In the rows, 128 means zero.
Known rows, with every step that occurs:
zuve > rabo > mobu: [130 139 126 140 109 105 140 132 103 145 107 112 141 130 119 107 130 151
 145 111 142 105 137 158 148 129 130 111]
zuve > rabo > lanurit > fipi > fege > fekes > rizo: [103 148  66  63  92 121 152 102 109 170  61 145 153  90 147  98   4 217
  98 101 156  90 193 181 152  73 134 108]
fege > fipi > rizo: [164 110  97 108 123 110 122 121 114 124 105 139 124  95 144 107  97 120
 108 112 120 146 138 149 120  98 156 119]
dumo > lanurit > fipi > rizo: [135 105 129  86 116 151 111  94 113 111  93 159 164 113 110 101  70 144
 117  93 111 162 126 162 135 129 125 161]
fege > fipi > rizo > fekes: [141  89  83 115 122 109 140 150 114 145 116 135 119  78 146  95 103 128
 109 138 122 144 160 150 104 119 150 117]
dumo > lanurit > fekes: [115  93 124 103 124 136 121 129 129  95 121 101 132 106 100  94 128 107
 132 111 127 150 129 165 143 143 130 125]
romi > dumo > lanurit > fekes: [100  85 113 116 141 124 134 143 145  92 117  83 131 109  87  77 106  95
 124 134 109 163 152 166 132 137 137 125]
fipi > lanurit > fekes: [131 109  96 109 142 121 131 134 144 122 143  97 117  85 142  99 128  91
 129 115 141 112 116 168 118 119 116 103]
duru > fipi > lanurit > fekes: [117 102 106 102 132 111 131 121 147 114 151  87 126  44 150 101 134  74
 137 122 127 125 136 145 123 126 131 105]
rabo > lanurit > fekes > rizo: [129 104  99  87 131 123 140 115 126 138 103 110 135  75 139  98  77 152
 119 133 133 105 159 157 122  92 141  74]
rizo > fekes > fege > fipi > lanurit > dumo: [123  91  91 144 133  95 100 151 113 155 135  82 104  78 170  80 124 104
 116 128 151 128 177 219 104 111 129 106]
fege > fipi > rizo > fekes > lanurit: [121  82  97 111 108 115 112 133 110 158  93 148 124  58 144 100  87 151
 108 139 130 152 153 162 104 112 173  90]
fege > fipi > lanurit > dumo: [148 105 100 120 146  98  90 122 126 103 136  77 113  87 162 110 116  84
 124 105 147 119 150 213 116  96 112 102]
lanurit > fekes > fege > fipi: [131 110 104 119 112 104 132 149 113 134 110 107 104  85 142  72 116 109
 119 133 142 148 162 159 136 109 188 119]
zuve > rabo: [116 141  95 133 107 107 129 143 115 138 119 126 127 125 122 110 113 147
 134 106 144 120 128 158 149 113 147 116]
lanurit > fipi > rizo > fekes > fege: [116 109 119 116 106 145 144 135 106 177  96 170 140  95 145  79  80 161
 112 134 125 148 155 148 108 125 145 162]
romi > dumo > lanurit > fipi: [ 99 103 123 112 131 133 126 121 136  99 104 122 157 134  86  97  65 135
 124 136 103 169 165 159 139 141 130 160]
romi > dumo: [114 120 117 139 143 115 141 140 146 125 124 110 126 133 116 114 108 117
 120 149 110 141 150 131 117 121 137 129]
duru > fekes > fege > fipi > lanurit: [123 114  79 136 126 112  97 144 126 168 122 116 140  88 152  87 122 118
 101 134 142 146 154 181 122 116 172  91]
rabo > mobu: [142 127 157 133 131 127 139 117 115 138 115 113 143 131 125 124 146 132
 138 132 127 112 137 128 129 145 111 124]
lanurit > dumo: [126 121 151 129 136 129 105 122 124 103 128  94 117 116 141 124 132 110
 138 115 137 121 141 173 118 112 106 132]
fekes > lanurit > dumo: [109 111 166 122 124 136  77 104 121 116 105 108 122  99 139 131 118 134
 135 116 147 129 136 185 115 108 131 108]
rizo > fekes > fege > fipi: [113 103  93 145 110 102 136 165 109 170 120 124 112 100 143  85 119 138
 112 156 136 149 181 148 124 131 172 119]
fege > fekes: [118 130 117 101 109 121 157 150 112 137 115 120 131 128 135 121 127 133
 113 141 148 112 160 147 139 134 115 122]
fege > fekes > rizo: [129 124 122  84 119 127 156 146 105 156  97 147 140 123 133 138 101 164
 109 150 133  94 170 149 133 108 120 115]
dumo > lanurit: [121 109 128 122 127 134 106 113 122 114 124 123 146 137 101 119 127 127
 123 110 120 153 126 150 145 147 125 129]

Rows:
[111  82  94 125 125  98 126 147 124 116  97  82 119  98 102  48  95  95
 108 135 117 186 177 184 140 120 188 119] -> romi > dumo > lanurit > fekes > fege > fipi
[126  91 103 114 110 110 111 135 107 120 101 101 124  93 115  63 115 106
 116 113 133 172 157 182 152 126 181 119] -> dumo > lanurit > fekes > fege > fipi
[ 87  97 126 131 113 134 120 141 124 160 114 137 126  91 126 122 116 160
 127 155 139 134 145 140 112 144 144  98] -> rizo > fekes > lanurit
[111 119 105 138 111 121 108 151 116 156 109 124 139  98 137  91 122 137
 107 151 137 157 171 155 130 120 192 111] -> duru > fekes > fege > fipi
[149 119  83 135 127  93 108 126 117 163 127 120 119 106 157  94 115 112
 107 113 141 137 136 173 130 107 158 103] -> fekes > fege > fipi > lanurit
[ 77 112 135 113 114 163 113 109 142 161  95 162 129  78 133 120  57 187
 122 137 134 141 150 130 108 131 139 146] -> rizo > fekes > lanurit > fipi > fege
[137 125 109 137 112 103 119 135 107 151 110 128 117 117 142  98 116 128
 112 129 135 152 155 145 136 112 180 123] -> fekes > fege > fipi
[137 115 125 126 151 122  93 116 135 112 144  84 120 105 156 121 133  92
 132  99 143 109 124 199 109 108  86 113] -> fipi > lanurit > dumo
[156  93  75  88 145 102 128 141 128 131 120 115 116  61 146 103  88 114
 120 130 129 105 153 184 117  83 147  86] -> fege > fipi > lanurit > fekes > rizo
[104 141  95  74 106 135 149  91 130 144  89 122 145  99 156 100  41 172
  94 116 154 115 180 148 141 113 109 124] -> rabo > lanurit > fipi > fege > fekes
[ 74 116 146 105 105 163  95 121 128 135  88 156 168  85 119 121  77 179
 129 157 141 144 155 154 125 134 165 117] -> duru > fekes > lanurit > fipi
[114 119 128  58 117 163 131 101 118 141  71 166 162 118 114 129  41 186
 100 114 120 128 170 159 145 115 108 163] -> dumo > lanurit > fipi > fege > fekes > rizo
[102 114 119 152 116 128 141 157 116 181 125 133 122 118 137  98 135 144
 119 149 132 139 153 135 116 144 145 130] -> rizo > fekes > fege
[161 117 105 122 113 109 116 118 102 160  94 147 123 101 154  88 102 128
  99 109 123 160 138 153 122  94 180 127] -> fekes > fege > fipi > rizo
[119  73 119 110 117 118  87 126 104 132  92 114 115  46 157  99  91 134
 118 129 141 145 167 208  93 100 150  93] -> fege > fipi > rizo > fekes > lanurit > dumo
[ 81 121 164  89 107 135  92  85 131 127  95  96 125  51 165 135 106 128
 118 113 145 132 173 166 120 111 126 119] -> duru > fipi > fege > fekes > lanurit > dumo
[113 117 134  61  87 144 131 109  99 147  60 170 156  89 143 111  56 174
 107 127 148 128 154 171 130 109 141 126] -> fege > fekes > lanurit > fipi > rizo
[110  89 118 112 103 152 122 120 100 163  90 164 158 105 117  71  78 159
 109 116 117 175 150 166 124 143 140 161] -> dumo > lanurit > fipi > rizo > fekes > fege
[ 98  75 103 105 130 140 141 136 130 125  96 138 158 100  98  77  55 142
 111 141  93 175 170 169 112 143 124 159] -> romi > dumo > lanurit > fipi > rizo > fekes
[151 113  77 120 138  96 115 129 132 129 139 111 121 100 148 113 113 102
 115 118 136 126 136 166 126 112 135  99] -> fege > fipi > lanurit
[155 105 100 106 111 111 131 133 105 144  94 126 110  69 153  62 103 106
 105 112 130 155 145 166 120  90 186 119] -> lanurit > fekes > fege > fipi > rizo
[108  84 147 117 122 143  92 118 114 142  97 123 123  64 151 111 106 143
 124 122 137 133 142 193  84 111 125 105] -> fipi > rizo > fekes > lanurit > dumo
[104 126 125  76 107 156 131 104 125 123  89 138 153 123 115 113  66 156
 104 104 134 144 161 159 153 140 104 170] -> dumo > lanurit > fipi > fege > fekes
[109  91 123 118 113 140 116 122 118 169 100 158 132  77 138 114 103 159
 116 135 128 141 128 150  97 126 147 101] -> fipi > rizo > fekes > lanurit
[134  75  90 109 124 103 122 130 119 124  83 100 126  81 113  38  81  93
  96 114 105 194 162 192 125 102 188 121] -> romi > dumo > lanurit > fekes > fege > fipi > rizo
[122 117 109 119 134 109 117 105 144 130 153 109 137  77 152 125 134  92
 131 118 118 131 129 130 124 131 124 109] -> duru > fipi > lanurit
[ 99 121 132  96  96 125 128 129 107 149  91 134 135 110 134 129 113 155
 112 141 158 119 151 158 139 129 138  96] -> fege > fekes > lanurit
[ 83  90 149 132 121 135  95 136 119 133 114 103 117  81 137 120 121 143
 136 145 149 126 156 186 100 129 122 103] -> rizo > fekes > lanurit > dumo
[109 131  91 126 111  93 105 112 110 118 111  69 129 100 147  88  91 144
 131  85 165 112 159 212 141  89 125  80] -> zuve > rabo > lanurit > dumo
[144  99  71 103 138  96 128 143 136 111 137  90 107  68 147  86 112  84
 124 121 144 121 143 182 124 107 143  91] -> fege > fipi > lanurit > fekes
